Each row was made from one path, in order. Every step used is in the known rows, and no mark comes twice. Write each row's path.
In the rows, 128 means zero.
Known rows
V -> F -> A -> Z: [154 111 157 155  93 187  87 100 132 132 112  78 132 118 115 137 100 121
 107 129 118]
F -> S -> Z -> T -> Q -> A: [121 116 135 176  67 129  94  30  93 124 148  91 175 124 158 180  98 128
 125 162 127]
Z -> T -> Q: [115 122 138 167  78 124 101  84  94 132 139  82 119 137 150 165  96 154
 125 160 117]
V -> F -> A -> Z -> D -> Q -> S: [181 100 153 163  49 184 106  93 148 158 150 103 133 127 114 146  66 132
 111 134 133]
F -> A -> Z: [146 132 140 163 104 174  94 108 127 133 114  82 119 121 121 145 112 120
 102 128 129]
S -> Q -> A: [ 93 132 143 145 128 130 140 110 111 142 142  65 139 144 141 186 114 151
  72 107 132]
D -> Q -> S -> Z -> A: [139 172 117 183  93 119 100  85 107 143 128  87 138 133 124 166  95 122
 105 138 131]
Z -> T -> Q -> A: [ 98 110 136 161  84 128 109  57  85 133 150  81 150 149 155 171 101 156
 126 149 131]
Z -> D -> Q -> A: [109 126 131 159  93 167 108  97 128 156 149 111 141 128 147 156  81 160
  74 115 131]
D -> Q: [115 158 130 172 103 141  93 142 118 146 120  97 113 127 154 154  82 155
  76 117 108]
A -> Z: [142 135 131 175  98 174 106 107 129 128  99  67 112 113 136 147  99 136
  99 120 107]
C -> V -> F -> S -> Q: [116 120 154 152  77 144 136 103 121 152 140  79 128 100 123 171  84 126
  96 139 120]
T -> Z -> D -> Q -> S: [147 115 135 186  65 155 101  97 132 161 163 109 113 124 136 158  59 139
 104 134 127]
V -> F -> A -> Z -> D: [170  83 160 153  75 209  97  82 145 152 123  92 123 113 106 132  93 126
 109 139 124]
C -> V: [100 146 123 158  99 156 131 104 105 153 119  91 108 104 120 149 104 119
  91 132 128]
S -> Q -> A -> Z -> D: [144 104 155 159  82 187 136  72 145 148 146  64 128 132 123 179 109 153
  83 114 131]
A -> Z -> D -> Q -> S: [170 123 127 180  50 172 119  98 146 161 143  90 113 124 133 155  75 147
  96 130 122]
S -> Q -> A -> Z: [127 124 149 164 103 162 132  90 128 131 132  45 134 138 133 187 115 147
  80 102 125]
F -> A -> Z -> T -> Q -> S: [161 105 139 179  45 131 110  60 109 136 160  72 135 148 126 169 102 129
 151 173 143]
Q -> S -> Z: [142 156 120 162 103 128 137  90  99 145 124  76 134 114 129 163 103 105
  93 130 121]
V -> F -> S -> Q -> A -> Z -> D: [149  78 166 158  65 188 123  62 152 145 148  74 156 115 130 173  82 149
  99 129 124]
Q -> A: [ 90 140 128 151 123 146 119 101  97 139 119  82 152 129 142 156 107 136
  84 114 133]
V -> F -> S -> Z -> T -> Q -> A: [131 100 148 167  60 144  91  23  93 123 145  89 180 121 154 172  84 127
 134 165 116]
T -> Q: [104 139 127 158 100 130 112 110 101 135 144  81 119 120 149 157 102 158
 110 148 106]

Write each row's path
[137 146 119 165  83 116 138  77  91 141 153  73 136 120 135 178 101 123
 113 157 111]  T -> Q -> S -> Z
[139 104 136 162  84 201 118  65 136 144 127  81 139 119 126 147 101 141
  88 119 131]  Q -> A -> Z -> D
[123 122 136 169  77 139 104  29  89 124 143  80 154 138 147 182 109 133
 113 149 119]  S -> Z -> T -> Q -> A
[109 126 138 152  92 168 129  99 105 146 114  88 118 101 121 141  92 118
  94 136 115]  C -> V -> F
[131  96 138 168  65 191 119  49 127 139 156  77 136 122 135 158 101 163
 111 143 119]  T -> Q -> A -> Z -> D
[125 119 144 173  93 152 120  89 137 129 138  61 152 121 144 183 100 144
  88 115 130]  F -> S -> Q -> A -> Z
[140 101 154 172  80 154 117  64 125 127 129  50 135 155 135 189 106 147
  98 119 131]  S -> Q -> A -> Z -> T
[151 127 129 159  63 141 144  53 108 158 173  89 131 112 127 172  94 129
 116 168 118]  T -> Q -> S -> Z -> D
[173 122 134 172  56 170 106  97 148 166 158 100 127 131 116 153  80 133
 103 134 143]  F -> A -> Z -> D -> Q -> S
[158 114 137 166  81 197 108  89 144 147 112  83 107 109 124 140  96 139
  95 134 112]  A -> Z -> D
[154 147 132 170  84 175 100  87 133 155 127 111 110 111 135 157  81 136
  70 126 104]  S -> Z -> D -> Q
[111 130 136 187 118 148  69  87 108 124 118  83 114 120 120 143 103 130
 128 135 131]  T -> Z -> A
[116 121 131 170  82 171 112  70 111 125 141  62 143 123 146 166 107 158
 110 135 115]  T -> Q -> A -> Z
[163 124 134 180  65 198  92 100 156 151 124  96 100 115 136 146  76 159
  87 128 107]  A -> Z -> D -> Q
[156 145 131 178  73 167  89  85 142 157 132 124 131  98 145 156  70 133
  80 136 110]  F -> S -> Z -> D -> Q
[140 119 137 186  64 172  82  73 127 126 117  79 139 150 154 164  86 150
  94 111 123]  D -> Q -> A -> Z -> T
[129 136 132 163  89 165 101 119 135 161 132 111 108 118 144 149  76 159
  76 126 114]  Z -> D -> Q
[151 109 142 183  54 158  94  67 117 121 129  65 112 134 146 162  98 153
 133 159 106]  A -> Z -> T -> Q
[168  87 156 167  39 143 105  57 108 132 156  71 142 143 122 162  92 128
 158 177 133]  V -> F -> A -> Z -> T -> Q -> S
[161 108 145 159  83 197 101  84 145 152 126  96 117 116 110 138 105 126
 105 137 135]  F -> A -> Z -> D
[156 109 131 187  43 132 117  65 108 133 145  60 126 140 137 171  94 143
 149 171 122]  A -> Z -> T -> Q -> S
[146 164 119 176  90 127 119 104 113 146 131  88 130 122 143 174  84 118
  78 123 114]  D -> Q -> S -> Z
[137 148 124 169 105 146  98  91 113 133 111  95 140  93 142 157  94 108
  92 138 110]  F -> S -> Z
[143  96 149 164  74 178 124  68 150 148 149  75 147 117 132 178  94 149
  96 125 132]  F -> S -> Q -> A -> Z -> D
